Each row comes from the steps of one walk. Every step used is in the known rows, and no mark comes twice. Write the walk behind each row, first mark first.
In the rows, 128 means zero.
Known rows:
lurof/sesebov: [144 116  71 183 151 113 138 147 149 116 106 146 144 115 115 114 168  85
 165 113 143 138  96 112 115 140 149 146 159 117 104  83 152 126 108 119
 134 151  91 151 140 136 187 159  88 114 115 105 174  74 152 116 115 123
  86  90 155 119 123]
disa/bopure/sesebov/lurof/feki/fepu: [133 115 110 158 130 159 134 150 105 137 104 132 103  68 105  85 130  65
 198 103 189 190 120 113 153 145 146 161 152 123  89 108 169 140 150  71
 180 173 110 116 133 149 160 133  93 121 122 120 152 129 170 101 100 118
  86 117 125 109 130]
lurof/sesebov/tavas: [145 112  73 171 133  98 142 133 151  89 121 149 138 121 129 118 166  95
 119 120 159 144  79 133 100 125 150 153 176 110 100  93 146 116 100 117
 114 165  93 145 150 117 195 132  71 118 125  74 163  72 156 118 130 112
  92  85 141 117 135]
sesebov/bopure/disa/dadeg: [115 158  93 150 138 118 112 168 125 143  82 125 127 143 102 128 172 109
 177 148  97 161 122  99  98 161 166 108 141 101 124  55 141 123  89  88
 137 192  70 164 136  82 191 174 146  84 132 142 166  86 169  88 136 156
 124  61 185 121 102]
feki/lurof/sesebov/bopure: [141 156  84 166 121 132 163 131 125 109 130 144 128 101 130 108 156 114
 165 118 178 175 125 134 121 144 134 125 164 157 127  96 163 116 101 114
 153 174  86 136 167 134 153 157  94 101 106  97 161 101 167 101 107 129
  97 107 141 134  98]
dadeg/disa/bopure/sesebov: [118  97  93 193 168 125 148 159 131 160  68 164 130 136 123  97 201  21
 170  99  92 117 113  62 140 178 141 152 118  64  65  38 144 143 159 125
 133 144 106 183 113 117 199 146 115  84 151 136 196 117 160  90 152 120
  86  73 135 115 159]
bopure/feki/fepu/sesebov/lurof: [142 146 100 151  97 146 139 150 138 135 144 129 116  70 114  89 103  85
 164  98 181 198 144 118 115 143 140 158 167 134  90 132 191 148  99  62
 169 181 104 107 147 154 154 109 100 119  96 111 139 103 171 111  97 119
  83 100 162 129 118]
lurof/feki/fepu/sesebov: [163 135 118 153 123 149 116 134 112 120 143 128 115  83 116 100 110  59
 172 111 174 178 143 116 151 117 153 175 170 155  93 109 164 133 114  74
 150 186 112  96 153 168 158 125  96 112  94  97 171 101 158 118  90 121
  89 114 165 132  91]
bopure/sesebov: [141 125 102 189 175 123 175 158 153 135  65 164 155 105  96 118 180  46
 180 128 124 118 103  84 128 195 158 137 140 106  79  76 165 146 113 107
 168 137 100 160 129 135 177 129 105  93 140 124 171  90 148 124 120 141
  88  93 135 136 149]
fepu/feki/bopure/disa/dadeg: [152 133 106 131 105 133  82 153 120 144  93 115 105 145 115 130 151  69
 185 122 124 181 111 100 147 132 154 120 115 118 122  54 139 126  98  69
 141 193  85 143 127 106 182 170 142  92 110 122 163 116 159  87 132 165
 102  77 174 103  82]
fepu/feki/lurof/sesebov/bopure/disa: [162 156  90 153 105 133 119 143 107 114 121 116 116 102 115 123 141 102
 176 121 172 225 129 152 132 128 133 102 141 168 120  88 166 130  96  79
 151 195  76 138 144 135 147 169  95 113  99 107 140 127 163  88 123 163
  80 104 157 124  88]
fepu/feki/bopure: [151 131 101 128 119 133 127 147 147 120 106 133 109 114 118 131 137  51
 167 113 165 158 115 109 162 140 145 128 124 139 122 100 131 131 118  90
 146 182 123 139 130 135 152 138 118 114  91 100 165 124 153  89  95 172
  69 111 120 127  99]
sesebov/fepu: [135 131  84 152 165 108 129 159 146 129 111 141 150  91  90 134 145  88
 168 130 110 158  96 133 119 139 172 143 166  98 104  97 122 133 105  85
 139 187 105 148 144 120 190 122 113 128 123 122 166  78 147  78  97 140
  96  70 139 128 137]
fepu/feki/lurof/sesebov: [175 129  87 181 111 127 128 115 126 120 133 125 125  80 132 121 137  73
 173  90 177 188 122 123 148 119 124 146 140 167 117  81 170 139 113 105
 150 166  86 123 146 165 162 152  83 124  79  89 163 121 143 112 112 132
  61 108 148 122  98]
sesebov/bopure: [109 167  85 155 159 112 161 160 149 119  92 153 140 122 102 124 162 104
 154 141 126 137 129 110 109 174 163 117 163 118 125 101 137 125 104 110
 141 172 102 162 149 108 158 140 125 102 120 123 166  87 166  88  99 154
 103  84 134 149 124]
sesebov/lurof/feki/bopure: [131 124  98 104 115 138 136 158 138 104 125 135  99 106 128 109 120 101
 186 115 202 163  96 143 159 135 137 123 151 130 113 111 145 114 120  68
 167 196 114 101 158 142 157 145  95 123 102  91 139 129 167  89  75 132
  85 112 119 115 103]
feki/bopure/disa/dadeg: [140 128 108 132 116 127  96 166 125 145  84 122 119 162 114 113 165  78
 184 127 118 150  92  90 130 141 156 118 119 104 111  43 136 123 101  78
 139 182  80 156 124 103 197 176 136  79 127 129 175 108 168  93 134 144
 122  75 171 104  92]
dadeg/disa: [107 115  82 159 169 108 121 152 141 148  98 145 131 144 150 125 168  55
 173 112  92 105 105  70 123 150 154 155 145  79  90  40 129 135 128 122
 116 172  86 163 134 108 201 144 124 109 113 132 195  98 162  75 130 121
  88  54 162 122 127]
fepu/sesebov: [146 137  99 176 139 105 132 150 149 128 116 143 147 117 115 117 142  63
 140 109 126 145 132  96 120 142 148 156 157 121  87  87 152 145 102  97
 122 165 106 150 140 148 176 130  98  99 113 105 176  91 151 121 107 126
  79  89 171 146 124]
sesebov/tavas: [126 129  85 161 145  88 144 145 161 102 105 149 149 132 118 130 161  89
 119 124 132 129  82 116  99 145 161 152 160 104 102  91 133 131 108 105
 116 165  96 154 140 106 188 116  90 112 123  91 174  83 152 107 121 124
  93  80 128 130 144]
dadeg/disa/bopure/feki/fepu/sesebov: [142 122 106 170 115 163 123 149 110 153 137 138 112 118 133  75 146  35
 152  84 128 167 151  74 140 135 146 177 137 107  71  80 176 141 147  92
 134 164 117 137 119 149 174 124 121  89 115 121 196 103 172  91 129 104
  90  82 165 111 110]
fepu/feki: [140 145  87 166 147 113 125 146 153 130  97 131 137  99 101 144 141  60
 166 112 124 153 126 100 138 149 156 140 132 131 117  92 139 152 119  98
 136 170  99 148 127 137 166 133 115 128  93 120 171 111 136  93 101 166
  62  88 143 138 125]
lurof/sesebov/fepu/feki/bopure: [174 115  89 122 110 147 117 140 132 110 136 127 103  80 117 127 127  68
 170 114 184 204 102 156 170 104 149 131 156 139 123 115 128 111 106  76
 147 210 127 115 156 136 156 139 101 139  92  80 141 101 155  77  95 163
  74 107 128 101  92]
disa/bopure/sesebov: [135 108  96 206 166 121 165 165 142 149  57 164 149 122  88  99 196  38
 164 105 109 127 111  73 137 184 147 145 115  88  73  70 153 147 152 115
 148 124 114 189 106 134 181 143 105  86 155 128 185 110 148 109 134 138
  82  94 121 127 164]
disa/bopure/feki/lurof/sesebov: [159 119  77 198 108 145 169 139 128 126 129 148 132 109 121  81 175  80
 169  79 159 170 114 114 132 145 126 139 118 135  93  75 188 132 152 109
 165 118  92 139 117 171 175 157  88  99 117 110 188 111 155 104 125 103
  84 102 134 103 119]
disa/bopure: [117 119  78 185 154 103 124 162 144 142  82 147 145 142  95 106 179  65
 148  97  95 129 115  78 122 161 152 147 114  87  98  67 123 146 155 113
 110 134 104 193 102 127 191 157 111 102 136 139 201 114 148  89 118 134
  85  81 131 124 150]
feki/fepu/sesebov/tavas: [159 127 107 158 112 118 124 128 126 102 137 139 125 110 126 104 123  66
 108 109 170 176 116 118 111 110 153 184 181 134  90 112 153 131  94  87
 117 191 110 129 150 127 170  98  81 106 109  72 172  84 164 121 123 112
  94 101 153 141 115]
feki/bopure/sesebov/fepu: [164 110 108 141 156 140 164 162 138 128  93 158 131  90  97 114 160  54
 181 137 157 165  85 133 156 159 165 131 158 109  90 104 143 122 103  76
 175 185 129 135 146 131 168 117 112 106 140 101 146  92 161  93 107 146
  97 102 114 114 127]

Write each row's walk:
[176 136 112 167 128 138 147 128 119 136 117 134 133  47 112 132 128  55
 187 109 158 205 121 136 163 140 144 142 140 158 104  97 165 152 111  73
 183 187  99 120 147 158 151 110 101 120  95 103 147 135 138  90 110 149
  62 101 124 133 121] => bopure/sesebov/fepu/feki/lurof
[130 162 104 152 119 122 100 158 118 142 104 123 125 136 109 117 157 101
 163 139 101 180 143 106 106 140 156 119 149 114 112  61 151 124  76  80
 128 198  79 153 148  96 179 167 138  79 130 120 162  86 170 101 139 146
 120  65 204 133  95] => fepu/sesebov/bopure/disa/dadeg
[120 114  95 167 142 138 153 158 131 132  95 145 117  83  99 105 153  84
 192 104 161 170 116 127 145 163 136 136 140 102  83  97 166 140 143  82
 175 166 105 126 132 148 169 144  86 120 137 115 141 132 153 100 105 121
  68  99 131 119 146] => disa/bopure/sesebov/lurof/feki
[164 130  80 184 117 148 176 139 134 116 131 147 138 100 127  97 161  88
 177  98 173 164 104 121 125 148 132 134 135 153  98  85 199 132 124 106
 186 127  84 116 137 172 170 144  91 105 104 104 173 100 151 119 114 109
  87 105 140 113 109] => bopure/feki/lurof/sesebov
[164 137 113 165 127 130 115 141 122 131 125 134 132  99 112  97 121  51
 149 109 153 170 137  90 130 129 153 181 169 141  92 101 160 144 104  87
 133 176 110 133 141 151 165 120 101  94 103 107 183  96 162 119  99 126
  93 108 165 139 105] => feki/fepu/sesebov
[164 122  86 187 124 120 142 128 127 113 124 140 135 107 135 105 156  87
 172  97 169 157 101 118 131 132 131 147 151 149 102  69 170 130 111 113
 149 148  75 136 146 156 178 156  75 105 100  97 179 108 152 119 110 107
  86 104 148 120 111] => feki/lurof/sesebov
[139 104  93 169 154 138 120 143 116 157  98 134 117  71 112 129 158  28
 176 105 101 184 129 109 163 132 153 154 132  89  87  72 130 147 145  96
 136 197 120 152 127 122 181 116 121 128 123 121 162 119 145  61 136 152
  61  68 138 112 141] => dadeg/disa/bopure/sesebov/fepu/feki
[143 135 107 143 147 150 123 143 113 120 114 128 120  90 106 106 126  71
 196 123 171 158 115 112 149 136 167 163 159 144 107 106 157 132 130  80
 161 175 103 109 140 147 170 139 105 121 100 123 182 103 161 103  82 130
 100 113 137 119 100] => lurof/feki/fepu
[120 163  88 146 151 111 129 180 136 121  86 133 136 142  87 124 163 101
 168 144 121 168 116 122 103 167 157  96 145 117 112  85 138 135  98  85
 137 187  86 171 129 106 169 162 116 101 132 141 157 100 169  79 117 167
 107  84 154 139 118] => sesebov/bopure/disa
[100 105  76 173 156 104 110 155 131 155  91 145 127 158 132 104 186  50
 152  90  75 116 117  65 129 146 142 160 119  61  84  35 112 139 168 127
  97 158  97 191 106 108 209 157 121  99 131 136 215 116 162  65 134 115
  85  58 149 112 141] => dadeg/disa/bopure
[171 123  81 169 122 149 162 139 124 115 148 140 137  64 111 104 146 100
 184 104 165 196  99 163 134 125 151 130 157 140 100 102 177 121 113  82
 180 169  93 106 151 163 178 123  92 124 108 101 153  83 150  91 104 112
  95  92 140 106 112] => bopure/feki/lurof/sesebov/fepu
[151 108  70 161 154 117 130 149 135 117 125 133 143  79 102 124 147  99
 168 121 138 173  95 151 124 121 163 143 179 110 105 101 135 119  97  99
 137 185 104 137 155 133 194 142  93 136 122 102 152  65 155  87 103 127
  93  80 153 112 127] => lurof/sesebov/fepu
[136 121 102 140 129 128 165 165 153 127  89 154 115 101 117 106 143  70
 178 117 187 157  93 114 141 173 130 128 152 116  90 103 165 134 101  82
 183 169 109 138 147 126 157 132  95 104 128 104 130 122 172 113 105 142
  82 109 116 124 142] => feki/bopure/sesebov/lurof
[121 123  91 166 134 160 130 159 114 158 109 145 115 126 120  77 165  41
 173  90 125 148 122  70 135 158 160 165 122  91  90  77 163 142 170  94
 152 146 109 150 103 130 185 130 137 100 121 149 205 103 175  69 126 114
 101  79 136  96 117] => dadeg/disa/bopure/feki/fepu
[164 110 116 129 151 160 163 160 121 112 110 151 118  77  97 116 148  63
 199 140 174 171  92 156 177 146 162 127 161 122  92 112 150 114 115  67
 192 195 132 100 156 143 162 120 102 118 133  90 137  94 157  89  93 141
  96 108 111 110 116] => lurof/feki/bopure/sesebov/fepu
[142 147 100 160 144 156 162 161 136 136 107 148 134 100  95  94 147  63
 183 118 154 152 115  92 124 173 170 150 140 130 102 114 180 142 131  83
 181 138 105 130 119 147 166 118 129 108 116 142 181  80 161 100  95 133
 104 100 134 118 111] => bopure/feki/fepu
[143 166 111 135 123 158 137 141 106 114 140 133 108  82 114 102 115  89
 166 134 184 189 168 129 141 128 156 147 184 161 116 129 160 122 104  81
 155 206 119 100 171 144 137 128 110 106 100  98 157  93 175 106  86 138
 103 116 160 145  81] => lurof/feki/fepu/sesebov/bopure
[145 131  96 168 126  94 136 137 148  97 132 146 141 122 123 122 144  79
 100 116 138 149 111 123 104 122 148 165 173 117  88 101 143 131  91  98
 108 180 106 144 151 125 179 106  81 106 117  69 165  83 153 121 127 112
  83  84 150 143 134] => fepu/sesebov/tavas
[130  94  92 175 168 129 137 159 118 160  89 154 131 100 111 108 181  42
 172 112  94 152 107 106 144 150 158 154 145  61  69  61 127 134 143 101
 137 178 116 165 130 115 200 124 117 107 150 128 175 100 159  65 140 123
  92  63 134 109 158] => dadeg/disa/bopure/sesebov/fepu
[154 127 110 110  92 134 104 169 112 104 132 117  94 123 117 104 114  91
 175 113 196 211 109 159 152 114 126 112 146 137  89 101 155 126  98  36
 156 214 102 111 143 149 159 157  80 112 107  93 129 144 172  94  98 136
  86 113 161 116  92] => fepu/sesebov/lurof/feki/bopure/disa
[148 175 108 163 103 150 191 142 131 121 144 154 132  96 120  96 143  95
 158 109 167 178 155 126 126 161 133 116 145 167 106 109 199 135 107  85
 188 158 100 116 152 165 134 117 118  84 100 100 163 113 162 106 104 127
  92 100 143 150  96] => fepu/sesebov/bopure/feki/lurof
[117 127  93 173 149 111 164 165 162 136  81 147 138  86 107 117 152  79
 179 120 154 151 104 106 115 180 139 136 155 105  84  99 169 151 100  93
 174 159  91 149 146 127 169 131  91 112 131 120 136 109 157 113 114 137
  79  90 136 132 160] => bopure/sesebov/lurof
[152 114 111 160 153 139 180 163 145 123  75 167 132 124 109 105 177  35
 179 127 163 124  93  94 154 184 146 129 136 119  89  87 160 130 116  98
 176 146 124 150 131 136 163 133 107  83 140 107 166 107 163 118 116 146
  95 114 114 124 128] => feki/bopure/sesebov
[162 123  77 159 140 130 110 135 137 122 131 122 128  54 102 145 129  78
 172 118 146 205 117 153 141 108 161 144 166 130 117 112 136 131 105  90
 138 204 106 124 154 138 174 130 102 152  95  97 145  88 139  85 100 157
  65  83 150 113 119] => lurof/sesebov/fepu/feki
[171 123 105 178 119 137 138 127 113 144 114 132 126  56 104 119 142  47
 177  91 144 214 128 127 167 134 137 150 122 141 100  89 152 154 138  79
 166 176 108 143 131 158 156 118 101 115 108 109 160 149 141  81 117 146
  55 103 121 129 130] => disa/bopure/sesebov/fepu/feki/lurof
[149 124 100 127 128 116 118 178 132 120  87 134 125 164 101 110 158  66
 169 125 146 157  85 114 135 151 148 109 124 117 101  74 132 130 107  70
 141 178  98 165 109 125 177 166 103  95 130 127 168 121 169  87 115 158
 104 105 140 113 106] => feki/bopure/disa
[147 150  95 174 127 142 182 151 141 129 118 152 150 106 113 102 158  77
 181  98 148 145 111 104 127 172 140 127 119 144 102  86 189 147 129  91
 191 127  85 129 123 167 167 124 112  95 106 122 182 116 150 103 108 121
  88  94 127 129 116] => bopure/feki/lurof
[159 129 105 113 105 137  74 154 114 148 105 106 100 118 107 134 135  78
 188 130 123 208 106 127 154 112 164 119 128 115 125  64 127 121  92  53
 143 222  90 132 137 101 183 158 141 112 115 115 149 108 161  71 126 169
 103  71 167  96  81] => sesebov/fepu/feki/bopure/disa/dadeg
[139 122 101 106 112 130 109 175 123 108 113 121 101 131 110 111 127  98
 189 122 187 192  89 153 149 130 136 100 137 126 105  93 145 126 111  44
 164 201  93 119 133 139 166 165  92 123 115 111 134 140 171  83  98 145
  88 110 138 104 102] => sesebov/lurof/feki/bopure/disa
[140 136 107 150 105 119 108 143 131 132 136 120 115  76 124 103  94  82
 151 101 176 198 136 109 116 125 136 171 180 133  94 118 161 148  89  69
 140 197 101 123 156 145 161 119  87 114  96 105 147 111 172 111  93 121
  79 101 164 136 123] => feki/fepu/sesebov/lurof
[124 150  74 165 149 124 160 150 142 111 111 145 131 110 112 113 167 112
 158 137 156 157 123 127 108 152 150 120 175 129 124 101 150 110  98 122
 139 173  99 150 161 114 162 162 109 108 117 105 156  70 169  98 106 140
 100  90 145 133 112] => lurof/sesebov/bopure
[119  92  92 186 153 107 153 148 132 129  86 159 128 143 136 107 196  41
 126 105 114 128  91  88 123 149 144 162 140  66  65  50 138 131 146 123
 117 161 105 174 124  97 199 116  92  91 153  99 180 106 165  93 167 108
  87  74 120 115 163] => dadeg/disa/bopure/sesebov/tavas
